What can hang from each mark:
Q_679: Q_555 Q_558
Q_49: Q_868
Q_631: Q_375 Q_555
Q_558: Q_49 Q_679 Q_783
Q_243: Q_558
Q_783: Q_558
Q_555: Q_49 Q_631 Q_679

Known rows, with every way that one mark hangs from another:
Q_558{Q_49{Q_868} Q_679{Q_555{Q_631{Q_375}}}}:   0.1   1.3   2.3 -10.2   4.6  16.0   8.6  15.5   4.7 -11.4 -11.0   3.1   9.0  16.2  -2.5  -2.4  50.4  11.9  -4.4  11.5   8.8   4.0
Q_679{Q_555{Q_631} Q_558}: -21.0  27.5  -7.4  25.1   7.7 -11.6  -4.9 -18.9   7.3   8.8   5.9  -8.0 -11.1  -5.0  12.8   1.6  16.5   2.8   0.0  20.2 -13.8 -17.1
Q_631{Q_555}:  -3.2   4.7  -8.4  12.1   4.0   3.2 -11.4   4.8  -1.8   5.6   9.3  -3.6  -2.7  17.7   4.4 -11.7 -12.8  -3.4  17.0 -33.0 -12.1   8.8
Q_679{Q_558}:  -3.2   1.9  -6.5  22.4  -5.7  -1.5  -8.2 -11.0   4.2  10.1   9.9  -8.1  -8.7  -8.6  -3.6 -12.1  -7.6  -1.1   3.7   0.2 -13.6  -0.6
Q_49{Q_868}:  12.6 -17.0   5.8  13.7   1.6   3.5  -5.3  12.2   5.8  -8.1  -0.8 -10.1  -4.9 -13.4  -7.8  -6.3 -21.2   6.7  17.9 -18.4  -4.9  15.1
Q_631{Q_375 Q_555{Q_49{Q_868} Q_679{Q_558}}}: -23.1 -52.0  10.7  -6.0 -14.9 -13.0  -5.1   7.0  -6.0 -18.8   5.2   0.8  -0.1  22.7   3.3   5.2 -19.3 -13.3 -16.3 -33.4  15.7 -19.3
Q_243{Q_558{Q_49 Q_679{Q_555{Q_631}}}}:  17.4  51.3 -14.3   8.2  13.4  30.3  13.4  -2.4  -1.2  20.3   4.5   3.9   2.1   7.1   2.9  -9.7  34.1   1.8 -10.9  19.0  -8.0  13.4
Q_631{Q_375 Q_555{Q_679}}: -15.9  -4.4  -8.6   4.3   5.4  -9.4 -15.5   8.8  -4.6  -7.0   8.3  -3.0  -0.8  44.9  -0.8  17.7   8.0  -7.4   2.1 -45.2  -6.0   8.1
Q_555{Q_49 Q_631}: -20.7  25.9 -11.1  18.0   7.9  -3.6  -1.8  -0.4 -11.7   5.1  -5.4  -2.5 -15.7 -22.4   9.2 -12.9 -24.1  -7.6   6.5 -22.5 -16.8  10.0
Q_558{Q_49{Q_868} Q_679 Q_783}:  41.9 -21.4   7.9 -30.7  -9.5  21.3   8.7  21.0   4.3   0.4 -12.1  11.4  18.5  -4.4 -20.6 -11.5   6.0  10.3  11.2   4.8  15.4  26.4
Q_555{Q_49 Q_679}:   5.5   1.0  -1.0   9.3   2.7  -3.3  -5.3  -2.3 -10.9   5.2   2.5  -2.5 -15.0 -25.4  -0.1  -3.8 -46.5 -11.0  10.5 -32.6 -12.1   8.9
Q_555{Q_49{Q_868}}:   6.7 -21.9  11.8   8.4  -5.8   5.6  -0.3  12.8  -7.5  -8.1  -1.7  -5.7 -10.9 -34.1  -1.1 -23.2 -49.4  -0.5  15.4 -21.7   0.7   4.4
Q_679{Q_555{Q_631{Q_375}} Q_558{Q_49 Q_783}}: -26.8  24.4  -9.7 -16.6  -0.9 -19.5  -5.7 -13.3   1.8  -1.3   0.2  -3.0  19.8  35.3  -6.0  28.5  62.1   6.9 -17.4  42.5  11.5 -14.2
Q_631{Q_375 Q_555{Q_679{Q_558{Q_49}}}}: -17.2 -18.8  -9.7  -8.2  -7.5  -3.7 -10.3  -3.8  -1.1  -4.9   8.2  -1.4  16.6  63.3  -8.1  24.8  30.2 -11.3 -14.3 -15.9   9.5  -5.5
Q_679{Q_555 Q_558{Q_49{Q_868} Q_783}}:  18.1 -20.3  14.2 -20.6 -10.8  -6.6  -2.1  -6.0  10.7  -3.1   0.5  -3.7  22.9   5.3 -11.3  11.6  12.0  11.5   4.6  44.1  24.1 -16.9
Q_679{Q_555{Q_631}}: -12.6  38.8  -9.1  23.8  18.4  -7.1  -6.2  -6.8   2.1   6.8   2.2  -9.4 -11.6  -5.5  10.6   3.2   7.7   6.0  13.6   2.6 -18.8  -1.6
Q_679{Q_555{Q_49{Q_868} Q_631}}: -11.4   5.5   9.4  11.3   8.4  -6.1   2.0   3.5  -4.6  -8.6  -6.3  -4.3 -12.2 -29.0  15.4  -8.4 -25.1   1.9   9.5   0.8  -0.7 -12.5
Q_783{Q_558{Q_49{Q_868} Q_679{Q_555{Q_631}}}}:  25.6 -18.0   4.7 -20.7  11.6  21.3  15.8  11.8  12.4 -13.8 -12.5  11.2  15.0   0.6   2.3  -7.2  21.6  20.0   7.0  30.2  -0.3   6.7
Q_555{Q_631 Q_679{Q_558}}: -19.1  10.5 -14.4  20.5   6.9 -14.5  -4.1 -14.7   8.8   6.9  -2.3  -2.3  -9.7   8.5   1.6  26.3   4.5  -8.9  -4.5 -10.8 -16.4   8.0
Q_243{Q_558}:  10.6  31.5 -12.4  26.2   6.1  10.5  -4.5  -0.8  -2.6  14.5  15.9 -12.9 -10.0  -2.2  -7.2  -8.7 -14.1  -1.4  -0.1 -12.9 -18.1  21.8

Rows:
-18.7  35.7  -1.6  17.5  11.7  -5.6  -1.7  -8.0 -11.4   6.4   1.6  -6.7 -17.1 -27.3  18.6 -11.8 -18.9  -0.8   8.2  -1.1 -13.8 -10.7 -> Q_679{Q_555{Q_49 Q_631}}
-31.0  36.7 -12.5  19.3  15.7 -12.8  -9.3  -2.9  -1.3  -5.1   3.9 -12.3  -8.6  12.5   7.5   9.4  32.8   7.1   1.1   1.4 -13.0  -4.1 -> Q_679{Q_555{Q_631{Q_375}}}
 -7.1 -18.9   2.9 -19.3 -12.1 -17.4  -6.3  -8.2  -8.5   6.7   6.4   9.6   3.5   7.8   3.9   6.6 -32.1 -16.9  -7.6 -16.4   8.0 -12.3 -> Q_631{Q_555{Q_49 Q_679{Q_558{Q_783}}}}
 10.9   1.9  14.2 -20.4  -1.1   1.6  16.5  13.7  -3.7  -1.5 -13.9  14.2  -5.6 -38.5  10.9 -20.5 -13.4   6.3   1.5   9.9   7.2  -3.0 -> Q_558{Q_679{Q_555{Q_49{Q_868} Q_631}} Q_783}
-35.6 -26.4   2.9   5.1  -7.9 -20.4   1.3   0.7  -1.8 -21.1  -8.1   0.1  -6.5   2.7   2.8  21.8  -5.2 -10.1 -22.9 -18.9   5.7  -6.9 -> Q_555{Q_49{Q_868} Q_631{Q_375} Q_679{Q_558}}
 -6.7   6.1   7.8  18.1  -6.4  -3.0  -5.5 -17.4  -7.3   9.7  14.4  -7.8 -15.0 -34.7  11.7 -28.2 -27.1  -3.9   2.1  17.1  -3.6 -32.1 -> Q_679{Q_555{Q_49} Q_558}
-29.2   7.4 -17.6   2.1   1.0 -12.5  -6.9 -10.8   5.7  -5.3  -3.5  -2.9  10.1  44.6 -11.4  39.7  43.9  -7.2 -19.6  -1.9  -1.2   7.7 -> Q_555{Q_631{Q_375} Q_679{Q_558{Q_49}}}
 38.5   2.5  17.2 -16.7  -7.9  18.8  16.5  11.4  -9.6   7.7   7.7   8.0  -4.3 -40.4   2.0 -30.9 -27.8   4.4  -7.6  14.9  13.5  -2.6 -> Q_243{Q_558{Q_679{Q_555{Q_49{Q_868}}} Q_783}}
 38.6  -4.7   1.1 -18.3   6.9  27.8   8.5   2.2   5.9   1.9   3.9   9.2  12.7  -7.5  -1.8 -25.6  15.1  17.9  15.6  31.6  -7.0   4.4 -> Q_783{Q_558{Q_49 Q_679{Q_555}}}
 -1.5 -13.3  -2.9 -14.1  -6.8 -18.0  -9.5  -6.7   3.2   7.1   7.7   6.0   7.4  30.1  -1.3  22.4  -6.1  -8.6  -2.8 -13.1   2.3  -1.6 -> Q_631{Q_555{Q_679{Q_558{Q_783}}}}
 -5.5 -20.7  -4.2   1.4   0.2  -7.5   0.5  -5.7  13.5  -9.4 -12.5  -0.6  11.2  23.6  -9.2  37.4  12.0  -4.5  -8.0  -0.8   5.1  10.0 -> Q_555{Q_631 Q_679{Q_558{Q_49{Q_868}}}}
-11.8 -49.0   4.0 -13.4 -11.9  -4.6  -7.3   5.8   6.5 -19.1   1.9   0.0  22.3  61.3 -11.6  27.8  22.4  -5.5 -13.6 -16.4  21.2  -6.4 -> Q_631{Q_375 Q_555{Q_679{Q_558{Q_49{Q_868}}}}}
 -1.1 -21.3  -0.3 -21.8  -4.0 -16.7   1.5  -2.8  13.7  -8.0 -15.7   5.3  21.4  26.8 -15.9  50.2  16.9  -0.8  -8.8  11.7  15.3  12.4 -> Q_555{Q_631 Q_679{Q_558{Q_49{Q_868} Q_783}}}
-44.5  21.3  -3.2  15.0  -1.5 -18.2  -4.1 -14.4  -9.4  -1.9   6.2  -7.3 -11.8  -5.9  15.9  -7.1  13.2  -4.5 -18.3  13.9  -2.9 -30.9 -> Q_679{Q_555{Q_49 Q_631{Q_375}} Q_558}
 38.9  28.0  -9.5 -20.6  -4.6  27.6   8.6   7.8  -3.1  21.9   4.7   8.2  13.0   5.0 -21.7 -11.6  14.2   2.0  -7.6   9.8   3.5  33.0 -> Q_243{Q_558{Q_49 Q_679 Q_783}}
  5.5  36.1  -7.6  15.7  13.6  13.5   5.8   1.5   1.7  13.8  -0.9   4.4 -15.6 -19.5  11.4 -21.5  16.2   6.2  10.0   2.6 -18.1   5.5 -> Q_558{Q_679{Q_555{Q_631}}}
 27.3 -14.8  21.3   1.0  -5.0  22.2  11.2  11.8  -7.4  -0.6  -1.6   3.6 -15.2 -53.0   9.0 -47.1 -34.6   3.9  12.9  -1.0   2.8 -10.2 -> Q_558{Q_679{Q_555{Q_49{Q_868}}}}
 38.4 -11.3  13.1  -6.8  -1.5  29.4   7.6  12.8   4.7  -1.1  -4.3   1.3   6.1 -12.6  -6.0 -22.7   6.7  11.9  15.5  14.7   9.0   2.7 -> Q_558{Q_49{Q_868} Q_679{Q_555}}
 32.4 -16.4  22.5 -21.9  -9.5  10.4  11.4  14.0  -7.8   0.4  -3.3  10.0  -4.0 -48.1   1.5 -35.0 -29.3   8.7   9.9  10.1  12.9  -9.0 -> Q_558{Q_679{Q_555{Q_49{Q_868}}} Q_783}
  8.3 -40.4  15.7 -17.0 -15.4 -18.6   0.8  -1.2   0.2  -5.8  -2.5   5.2   0.5 -21.2  -6.2  12.0 -43.8  -6.7  -5.3  -4.5  14.6  -6.0 -> Q_555{Q_49{Q_868} Q_679{Q_558{Q_783}}}
-12.7   9.6 -15.8   6.2   4.2  -7.3  -3.6 -14.6   6.7   6.5  -5.3  -0.6   6.6  25.6  -8.2  33.7  18.9  -8.9  -7.2   2.0  -6.4  10.6 -> Q_555{Q_631 Q_679{Q_558{Q_49}}}
